Every row comes from one small tree of marks. Brackets hold a mark, then the marks that hang from it, in the order of their numbers. Every link used is in the known rows. Which tree was each row made from?
Known rows
(Z_106 Z_45 (Z_546 Z_83)): [ 1.30 -0.88  0.03  0.66  0.16  0.19 -1.97  1.30  0.99  0.26  1.77 -0.19
 -0.33  1.95  0.15 -0.66 -0.49 -0.89 -2.58 -1.16 -0.24 -0.54  1.24 -0.19
  1.48  1.52 -1.35]
(Z_335 (Z_227 (Z_106 Z_45 Z_546)) Z_553): [ 1.50 -0.09 -0.26  0.59  0.35  1.33 -0.71  1.22  0.89  0.98  0.68 -1.49
  0.42  0.23  1.73  0.41  1.03 -2.19 -3.21 -1.21 -0.05 -1.26  2.74 -0.34
  0.86  0.09 -0.30]
(Z_546 Z_83): [-0.44 -0.21  0.17  0.60 -0.38 -0.34 -0.76 -0.40  0.34  0.26  0.13  0.34
  0.01  0.86 -0.19 -0.64 -0.20 -0.50  0.83 -0.24  0.44  0.30  1.03 -0.02
  1.08  0.42 -0.69]
(Z_553 (Z_106 Z_45) (Z_335 Z_227)): [ 2.56  0.95  0.85  0.98  0.28  1.96 -0.85  0.00  0.93  0.65  1.91 -0.01
  0.39  0.19  2.33 -1.16  1.03 -1.87 -3.99 -0.15  0.05 -0.18  2.62 -0.08
 -0.40 -1.08  0.39]
(Z_335 (Z_553 Z_106)): [ 0.92  0.34  0.50  0.93 -1.38  1.11  0.01  0.36  3.12  0.90 -1.05  0.43
  0.44 -1.41  1.45 -0.75  0.55 -1.51 -0.63 -0.44  0.40  0.42  1.67 -0.70
  0.14  0.58  0.38]
(Z_227 (Z_106 Z_546) Z_335): [ 1.16 -0.70  0.02  0.29  0.98  0.12 -0.13  2.16 -0.24  0.38  0.85 -1.38
  1.10 -0.17  1.08  1.04 -0.42 -0.47 -0.26 -0.74  0.19 -1.11  0.59  0.14
 -0.35 -0.03  0.16]
(Z_227 Z_106 Z_335): [ 0.60  0.36  0.22  0.21  0.57  0.19  0.27  0.80 -0.98  0.57  0.41 -1.14
  1.21 -0.57  1.13  0.37 -0.22 -0.88  0.99  0.05  0.33 -0.77  0.34  0.21
 -0.64 -0.54  0.37]
(Z_106 Z_45 Z_227 Z_546): [ 1.77 -0.50  0.16  0.65 -0.45  0.78 -0.86  0.58 -1.17  0.10  2.01 -1.00
 -0.93  0.92  0.47  1.26  0.08 -0.62 -4.26 -1.10 -1.01 -0.48  0.71 -0.09
  0.55  2.49 -0.91]
(Z_335 Z_227 (Z_553 (Z_106 Z_45 Z_546))): [ 2.10  0.06  0.74  1.19 -0.14  1.95 -1.13  0.79  2.48  0.91  0.45 -0.08
  0.34 -0.70  2.28 -0.40  1.09 -2.16 -4.34 -1.23 -0.12 -0.17  3.04 -0.58
  0.67  0.46 -0.12]
(Z_227 (Z_335 (Z_553 (Z_106 Z_546)))): [ 1.76 -0.56  1.13  0.95 -0.41  1.05 -0.94  1.55  3.09  1.30 -0.33 -0.01
  1.27 -1.27  2.10  0.14  0.18 -1.53 -1.66 -1.05  0.45  0.12  1.82 -0.60
 -0.30  1.06  0.60]
(Z_106 Z_546): [ 0.61 -0.93 -0.15  0.03  0.47 -0.13 -0.51  1.33  0.70 -0.12  0.39 -0.19
 -0.13  0.49  0.12  0.79 -0.32  0.41 -1.29 -0.63 -0.11 -0.29  0.19  0.08
  0.47  0.35 -0.32]
(Z_227 (Z_106 Z_45 (Z_546 Z_83) Z_553)): [ 1.72 -0.68 -0.26  1.54  0.04  0.20 -1.76  2.25  3.09  0.54  1.85 -1.34
 -0.03  1.29  0.93 -1.07 -0.37 -2.38 -2.89 -1.84 -0.04 -1.22  1.62 -0.44
  1.97  0.67 -1.06]
(Z_83 Z_546): [ 0.74 -0.71  0.02 -0.26  0.56 -0.26  0.42  1.30 -0.26 -0.23  0.17 -0.04
 -0.34  0.40  0.62  0.82 -0.47 -0.58 -0.12 -0.25 -0.70 -0.55 -0.76 -0.12
 -0.20 -0.87 -0.29]
(Z_553 Z_335): [ 0.93  0.11  0.04  0.09  0.00  0.39 -0.39  0.25  0.90  0.51  0.97 -0.08
  0.20  1.16  0.89 -0.28 -0.02 -0.39 -1.51  0.04  0.38  0.07  0.82 -0.05
 -0.45 -0.13  0.37]
(Z_335 Z_227): [-0.30  0.38  0.29  0.31  0.58  0.22  0.01 -1.05 -1.10  0.12 -0.04  0.03
  0.19 -0.42  0.59  0.39  0.86 -0.09 -0.36  0.20  0.17  0.19  1.17  0.29
  0.03 -1.72  0.24]
(Z_227 Z_106): [ 0.22  0.06 -0.69  0.11 -0.02  0.12  0.80  1.08 -0.15  0.09  0.08 -1.02
  0.37 -0.38  0.44  0.30 -0.08 -0.49  0.78 -0.14  0.04 -1.03  0.17  0.01
  0.18 -0.53 -0.20]
(Z_106 Z_45 (Z_546 Z_83) (Z_553 Z_335)): [ 2.24 -0.68  0.36  1.35  0.12  0.44 -3.02  1.43  4.09  1.01  2.76 -0.31
 -0.27  2.89  1.45 -1.67 -0.13 -2.33 -5.08 -1.56  0.38 -0.31  2.03 -0.49
  1.25  1.00 -0.55]
(Z_335 (Z_227 Z_106) Z_553): [-0.36  0.53 -0.35  0.45 -0.25  0.76  0.53 -0.37  0.42  0.96 -0.82 -0.93
  0.67 -0.85  1.52  0.39  1.40 -1.63  0.07 -0.29  0.62 -0.29  2.41 -0.21
  0.41 -1.27  0.35]
(Z_227 (Z_106 Z_45 Z_546) (Z_335 Z_553)): [ 2.31 -0.29  0.20  0.36  0.19  1.05 -1.16  2.13  1.24  1.31  1.05 -1.63
  1.18  0.40  1.70 -0.01  0.06 -2.51 -2.56 -1.48  0.08 -1.33  1.52 -0.63
 -0.14  1.54 -0.03]
(Z_106 Z_227 Z_546): [ 0.62 -0.81  0.13  0.62 -0.43  0.22 -0.22  0.22 -0.82  0.06  0.94 -0.67
 -0.84  0.29  0.34  2.12  0.18  0.33 -2.29 -0.75 -0.51 -0.05  0.91 -0.05
  0.54  1.77 -0.57]

Which tree is each row?
[ 2.13 -0.22  1.08  0.74 -0.76  1.11 -1.60  0.16 -0.27  1.38  1.52 -1.14
  0.16  0.71  1.64  1.01  0.59 -2.15 -4.05 -1.37 -0.28  0.02  1.80 -0.48
 -0.27  3.32 -0.09] : (Z_106 Z_45 (Z_227 (Z_335 Z_553)) Z_546)
[ 3.20 -0.46  0.51  1.52 -0.19  1.40 -2.09  2.18  3.41  0.78  2.56  0.05
  0.03  1.69  1.72 -1.53 -0.38 -1.59 -4.36 -1.11  0.23 -0.51  2.54 -0.49
  0.96  1.47 -0.89] : (Z_553 (Z_106 Z_45 (Z_546 Z_83)) Z_335)
[ 1.45  0.89  1.15  0.68 -1.25  1.15 -1.15 -1.35 -1.10  1.58  1.10 -0.88
  0.35  0.35  1.46  0.25  0.87 -2.52 -2.77 -0.84 -0.20  0.29  1.51 -0.33
 -0.57  2.80  0.19] : (Z_106 Z_45 (Z_227 (Z_335 Z_553)))
[ 2.20 -0.53  0.63  2.04 -1.26  1.02 -1.11  0.89  2.19  0.73  1.95 -0.08
 -0.33  0.82  2.01  0.62  0.03 -0.93 -3.23 -1.08  0.27  0.32  3.03 -0.36
  0.93  1.64 -0.86] : (Z_553 (Z_106 Z_227 (Z_546 Z_83)) Z_335)
[ 0.15 -0.60 -0.07  1.68  0.71 -0.20 -1.12  0.91  2.28  0.43  0.74 -0.82
  0.21  0.24  1.47  0.21  0.65 -1.60 -1.27 -1.37  0.69 -0.48  2.88  0.03
  1.91 -1.85 -0.47] : (Z_335 (Z_227 (Z_106 (Z_546 Z_83) Z_553)))
[ 1.71  0.73  0.30  0.15 -0.31  1.02 -0.65  0.83  0.32  1.48  0.61 -1.46
  1.38 -0.03  1.52 -0.75  0.41 -2.86 -1.26 -0.73  0.21 -0.85  1.14 -0.40
 -0.53  1.30  0.36] : (Z_227 (Z_106 Z_45) (Z_335 Z_553))
[ 2.51 -0.63  0.34  0.89  0.08  1.08 -0.64  2.19  3.18  0.41  1.19  0.13
  0.27  0.16  1.88 -0.06 -0.35 -0.38 -3.14 -0.57  0.24 -0.31  1.69 -0.34
 -0.11  0.10  0.05] : (Z_553 (Z_106 Z_546) Z_335)
[ 1.62  0.70  1.39  1.34 -0.51  0.68 -1.55 -0.95 -0.57  0.99  1.91 -0.86
 -0.03  0.29  1.41 -0.04  0.69 -2.46 -3.35 -1.08 -0.45  0.33  0.77 -0.08
 -0.54  1.32  0.48] : (Z_106 Z_45 (Z_227 Z_335) Z_553)
[ 2.07 -0.60 -0.71  0.30  0.66  0.65 -0.35  2.52  0.26  0.06  1.54 -1.53
 -0.08  0.56  0.72  0.27 -0.53 -0.99 -2.64 -1.07 -0.69 -1.65  0.52 -0.27
  0.60  0.82 -0.91] : (Z_227 (Z_106 Z_45 Z_546))
[ 2.24 -0.27  0.47  1.01  1.15  1.03 -2.39  0.69  2.45  0.79  2.54 -0.58
 -0.01  1.69  2.17 -0.71  0.93 -1.90 -6.30 -1.23  0.11 -0.30  2.27 -0.11
  0.28 -1.14  0.50] : (Z_106 Z_45 Z_546 (Z_553 (Z_335 Z_227)))
[ 0.60  0.48  0.52  0.98  0.63  0.50 -1.10 -0.85  2.08  0.80  1.06 -0.02
  0.25  0.54  1.87 -0.76  1.23 -1.52 -2.82 -0.41  0.81  0.61  2.06  0.05
 -0.26 -2.37  1.09] : (Z_106 (Z_553 (Z_335 Z_227)))
[ 1.22  0.26 -0.21  0.90 -0.07  0.41 -0.30  1.28  3.06  0.86  1.16 -0.90
  0.45  0.54  1.75 -0.86  0.24 -1.88 -1.77 -0.67  0.60 -0.67  0.96 -0.29
 -0.11 -1.07  0.67] : (Z_227 (Z_106 (Z_553 Z_335)))
[ 2.83 -0.25  0.52  1.32 -0.47  1.02 -2.01  0.84  2.08  0.81  3.13 -1.05
 -0.85  1.98  1.75  0.13  0.31 -1.92 -6.85 -1.62 -0.35 -0.25  1.63 -0.35
  0.28  1.74 -0.10] : (Z_106 Z_45 Z_227 Z_546 (Z_553 Z_335))
[ 1.51 -0.45  0.54  1.49 -0.94  0.99  0.10  1.10  0.66 -0.10  0.83 -0.32
 -0.50 -1.22  1.18  1.72  0.06 -0.14 -2.53 -0.86 -0.48  0.02  1.55 -0.17
  0.51  1.36 -0.49] : (Z_553 (Z_106 Z_227 Z_546))
[ 1.31  0.32 -0.31  0.73 -0.07  0.55 -0.58  1.30  1.83  0.39  1.22 -1.23
  0.01  0.12  0.92 -1.17  0.10 -2.39 -2.31 -1.06 -0.34 -1.23  0.24 -0.31
  0.50 -0.09 -0.13] : (Z_227 (Z_106 Z_45 Z_553))
[ 2.86 -0.17  1.25  0.99 -0.21  1.70 -1.69  1.76  2.68  1.36  0.74 -0.32
  1.08 -0.50  2.26 -0.64  0.12 -2.51 -3.53 -1.30  0.05 -0.32  1.92 -0.67
 -0.29  2.08  0.27] : (Z_227 (Z_335 (Z_553 (Z_106 Z_45 Z_546))))
[ 2.37 -0.06 -0.41  0.52  1.20  1.41 -0.92  1.69  0.09  0.45  2.69 -1.56
  0.38  1.39  2.09  0.37  0.46 -1.41 -4.48 -0.87  0.12 -1.47  2.32  0.14
  0.22 -0.81 -0.28] : (Z_553 (Z_335 (Z_227 (Z_106 Z_45 Z_546))))
[ 1.12  0.69 -0.30  0.35  0.71  0.98  0.15  0.24 -1.49  0.21  1.26 -1.22
  0.34 -0.12  0.95 -0.05  0.84 -1.53 -1.50 -0.31 -0.26 -1.14  1.43  0.17
  0.39 -1.35 -0.17] : (Z_335 (Z_227 (Z_106 Z_45)))
[ 1.54 -0.58  0.26  1.19 -0.74  0.49 -1.53  0.31 -0.67  0.24  2.27 -0.70
 -0.99  1.78  0.31  0.62 -0.07 -1.02 -3.49 -1.30 -0.56 -0.21  1.73 -0.15
  1.54  2.86 -1.51] : (Z_106 Z_45 Z_227 (Z_546 Z_83))
[ 0.96  0.80 -0.13  0.38 -0.15  1.34 -0.24 -0.17  0.22  1.03  0.32 -1.15
  0.53 -0.32  1.56 -0.34  1.39 -2.56 -1.91 -0.73  0.07 -0.85  2.53 -0.32
  0.36 -0.40  0.03] : (Z_335 (Z_227 (Z_106 Z_45)) Z_553)
[ 1.24 -0.53  1.34  1.34 -0.05  0.01 -1.37  0.20  0.49  0.64  1.23 -0.90
  0.00 -0.06  1.38  1.48  0.15 -1.04 -3.00 -1.34 -0.01  0.32  1.02  0.05
 -0.19  0.94  0.47] : (Z_106 (Z_227 Z_335) Z_546 Z_553)
[ 1.25 -0.75  0.50  1.87 -0.97  0.17 -2.00  0.17  2.84  0.77  2.24 -0.24
 -0.73  2.05  1.71  0.33  0.35 -1.62 -4.05 -1.42  0.53  0.54  2.58 -0.29
  1.20  1.29 -0.42] : (Z_106 Z_227 (Z_546 Z_83) (Z_553 Z_335))
[ 2.26 -0.47  0.51  1.60 -1.12  1.31 -1.90  1.56  4.05  1.18  0.66  0.18
  0.06  0.38  1.32 -1.22  0.16 -2.38 -3.14 -1.58  0.15 -0.24  2.86 -0.96
  1.57  2.26 -1.01] : (Z_335 (Z_553 (Z_106 Z_45 (Z_546 Z_83))))
[ 2.28 -0.43  0.14  0.18  1.14  0.73 -0.87  2.43 -0.64  0.51  1.78 -1.72
  1.02  0.56  1.14  0.32 -0.63 -1.42 -2.16 -1.04 -0.28 -1.60  0.47 -0.12
 -0.24  0.84 -0.28] : (Z_227 (Z_106 Z_45 Z_546) Z_335)
[ 1.17 -0.64  0.47  0.94  0.86 -0.03 -0.90  2.23  1.94  0.67  0.75 -1.39
  1.09 -0.32  1.58  0.41 -0.38 -1.46 -1.36 -1.34  0.44 -0.90  0.77 -0.11
 -0.12 -0.61  0.54] : (Z_227 (Z_106 Z_546 Z_553) Z_335)
[ 1.01  0.76  0.06  0.94  0.58  0.87 -0.58  0.26  0.71  0.40  1.19 -1.18
  0.22 -0.24  1.57 -0.79  1.06 -2.49 -2.65 -0.88 -0.15 -0.92  1.63 -0.01
  0.47 -1.80  0.19] : (Z_335 (Z_227 (Z_106 Z_45 Z_553)))
[ 2.66 -0.12  0.67  1.60 -1.72  1.85 -0.94  1.00  2.16  0.88  1.08 -0.51
 -0.54 -0.66  1.83  0.50  0.67 -2.16 -4.79 -1.53 -0.71 -0.09  2.49 -0.87
  0.70  3.26 -0.68] : (Z_335 (Z_553 (Z_106 Z_45 Z_227 Z_546)))
[ 2.36 -0.14  1.26  1.34 -0.01  0.70 -2.06  0.42  0.15  0.85  2.44 -1.05
 -0.11  0.61  1.48  0.67  0.17 -1.97 -4.79 -1.70 -0.59 -0.07  0.97 -0.15
 -0.17  1.87  0.12] : (Z_106 Z_45 (Z_227 Z_335) Z_546 Z_553)
[ 2.54 -0.34  0.40  1.00 -0.80  1.61 -1.16  1.87  3.69  0.84  0.45 -0.12
  0.18 -0.47  1.65 -0.65  0.26 -1.91 -3.95 -1.40 -0.37 -0.50  1.91 -0.90
  0.56  2.10 -0.34] : (Z_335 (Z_553 (Z_106 Z_45 Z_546)))
[ 1.45 -0.90 -0.31  1.40  0.01  0.04 -1.52  2.19  4.27  0.94  1.79 -0.92
  0.32  1.69  1.86 -0.72 -0.27 -1.85 -2.41 -1.42  0.93 -0.76  2.25 -0.44
  1.27 -0.30 -0.35] : (Z_227 (Z_106 (Z_546 Z_83) (Z_553 Z_335)))
[ 2.62 -0.53  0.35  0.79  0.10  1.40 -0.88  2.37  1.96  0.09  1.24 -0.11
 -0.04 -0.30  0.99 -0.51 -0.28 -0.98 -3.61 -1.04 -0.80 -0.76  0.83 -0.36
  0.44  1.30 -0.54] : (Z_553 (Z_106 Z_45 Z_546))
[ 1.15 -0.93  0.28  1.34  0.05 -0.07 -2.34  1.19  4.41  0.87  1.75  0.01
 -0.03  2.26  1.37 -0.97 -0.13 -1.40 -3.18 -1.30  0.96  0.18  2.02 -0.34
  1.23  0.08 -0.24] : (Z_106 (Z_546 Z_83) (Z_553 Z_335))
[ 1.34  0.55  0.58  1.24 -0.97  0.77 -1.07 -0.75  0.26  0.45  1.73 -0.81
 -0.84  0.32  0.75 -0.22  0.71 -1.96 -3.81 -1.08 -0.69  0.16  0.71 -0.30
  0.36  1.58 -0.18] : (Z_106 Z_45 Z_227 Z_553)
[ 0.30 -0.94  0.55  1.96 -1.03 -0.33 -1.49  0.00  1.90  0.39  1.15 -0.33
 -0.97  0.92  0.72  0.82  0.35 -1.09 -2.53 -1.62  0.11  0.49  1.98 -0.22
  1.75  1.41 -0.83] : (Z_106 Z_227 (Z_546 Z_83) Z_553)
[ 3.00 -0.38 -0.34  0.80  0.54  0.86 -1.49  2.88  3.59  0.85  2.65 -1.56
  0.11  1.66  1.97 -0.90 -0.21 -2.35 -5.16 -1.65 -0.05 -1.52  1.23 -0.51
  0.30  0.22 -0.10] : (Z_227 (Z_106 Z_45 Z_546 (Z_553 Z_335)))
[ 2.43 -0.40  0.45  0.91  0.97  0.51 -1.51  2.41  1.60  0.81  1.93 -1.76
  0.80  0.29  1.58 -0.48 -0.33 -2.38 -3.20 -1.58 -0.15 -1.30  0.71 -0.29
 -0.05  0.28  0.24] : (Z_227 (Z_106 Z_45 Z_546 Z_553) Z_335)
[ 2.28  0.80  1.46  0.94 -0.72  1.75 -1.20  0.42  1.82  1.47  0.39 -0.10
  1.29 -0.79  2.02 -1.42  0.43 -2.77 -2.18 -0.80  0.12  0.02  1.72 -0.71
 -0.71  1.49  0.68] : (Z_227 (Z_335 (Z_553 (Z_106 Z_45))))
[ 2.47 -0.45  0.72  1.95 -1.21  1.21 -1.25  1.03  0.86  0.33  1.97 -0.35
 -0.76  0.27  1.06  0.24 -0.08 -1.46 -3.81 -1.44 -0.65 -0.20  2.45 -0.35
  1.65  2.71 -1.46] : (Z_553 (Z_106 Z_45 Z_227 (Z_546 Z_83)))
[ 0.54  0.65  1.12  0.78 -1.31  0.65 -0.51 -1.52 -0.80  1.31 -0.02 -0.61
  0.45 -0.30  1.47  1.03  0.96 -1.54 -0.76 -0.46  0.33  0.80  1.53 -0.23
 -0.69  1.91  0.68] : (Z_106 (Z_227 (Z_335 Z_553)))
[ 1.16 -0.47  0.15  0.32  0.17  0.47 -0.51  1.89  1.50  1.30 -0.06 -1.39
  1.21 -0.24  1.76  0.76  0.14 -1.55 -0.67 -1.02  0.66 -0.83  1.53 -0.46
 -0.22  0.88  0.38] : (Z_227 (Z_106 Z_546) (Z_335 Z_553))
[ 1.06 -0.34  0.48  0.94  1.05  0.39 -1.71  0.40  2.91  0.69  1.46 -0.19
  0.02  0.99  1.92  0.13  0.90 -1.07 -4.28 -0.88  0.70  0.16  2.39 -0.04
  0.25 -2.07  0.68] : (Z_106 Z_546 (Z_553 (Z_335 Z_227)))
[ 3.75 -0.15  0.67  1.51 -0.73  2.03 -1.12  1.52  1.26  0.64  2.86 -0.67
 -0.62  0.76  2.13  0.38  0.14 -1.39 -6.05 -1.15 -0.67 -0.26  2.09 -0.47
 -0.05  2.17 -0.43] : (Z_553 (Z_106 Z_45 Z_227 Z_546) Z_335)
[ 2.02 -0.56 -0.35  0.84  0.43  0.48 -1.02  2.64  2.65  0.30  1.67 -1.50
 -0.13  0.54  1.02 -0.43 -0.32 -1.94 -3.78 -1.68 -0.48 -1.57  0.58 -0.49
  0.78  0.35 -0.51] : (Z_227 (Z_106 Z_45 Z_546 Z_553))
[ 1.88  0.55  0.49  0.85 -1.18  1.70 -0.72  0.58  2.92  1.01  0.09  0.09
  0.28 -0.76  1.36 -1.42  0.46 -2.47 -2.63 -0.74 -0.13 -0.10  1.61 -0.85
  0.12  1.62  0.01] : (Z_335 (Z_553 (Z_106 Z_45)))
[ 1.43  0.87  0.81  1.11 -0.73  1.98 -0.60 -0.41  1.56  1.06  0.02  0.14
  0.44 -1.16  1.98 -0.94  1.51 -2.54 -2.82 -0.59  0.01  0.13  2.84 -0.50
  0.23 -0.08  0.25] : (Z_335 Z_227 (Z_553 (Z_106 Z_45)))
[ 1.71 -0.29 -0.01  1.03  1.05  0.75 -0.97  1.49  1.59  0.41  1.45 -1.50
  0.07  0.02  1.51 -0.05  0.71 -2.07 -3.93 -1.59 -0.27 -1.35  1.84 -0.10
  0.89 -1.24 -0.17] : (Z_335 (Z_227 (Z_106 Z_45 Z_546 Z_553)))
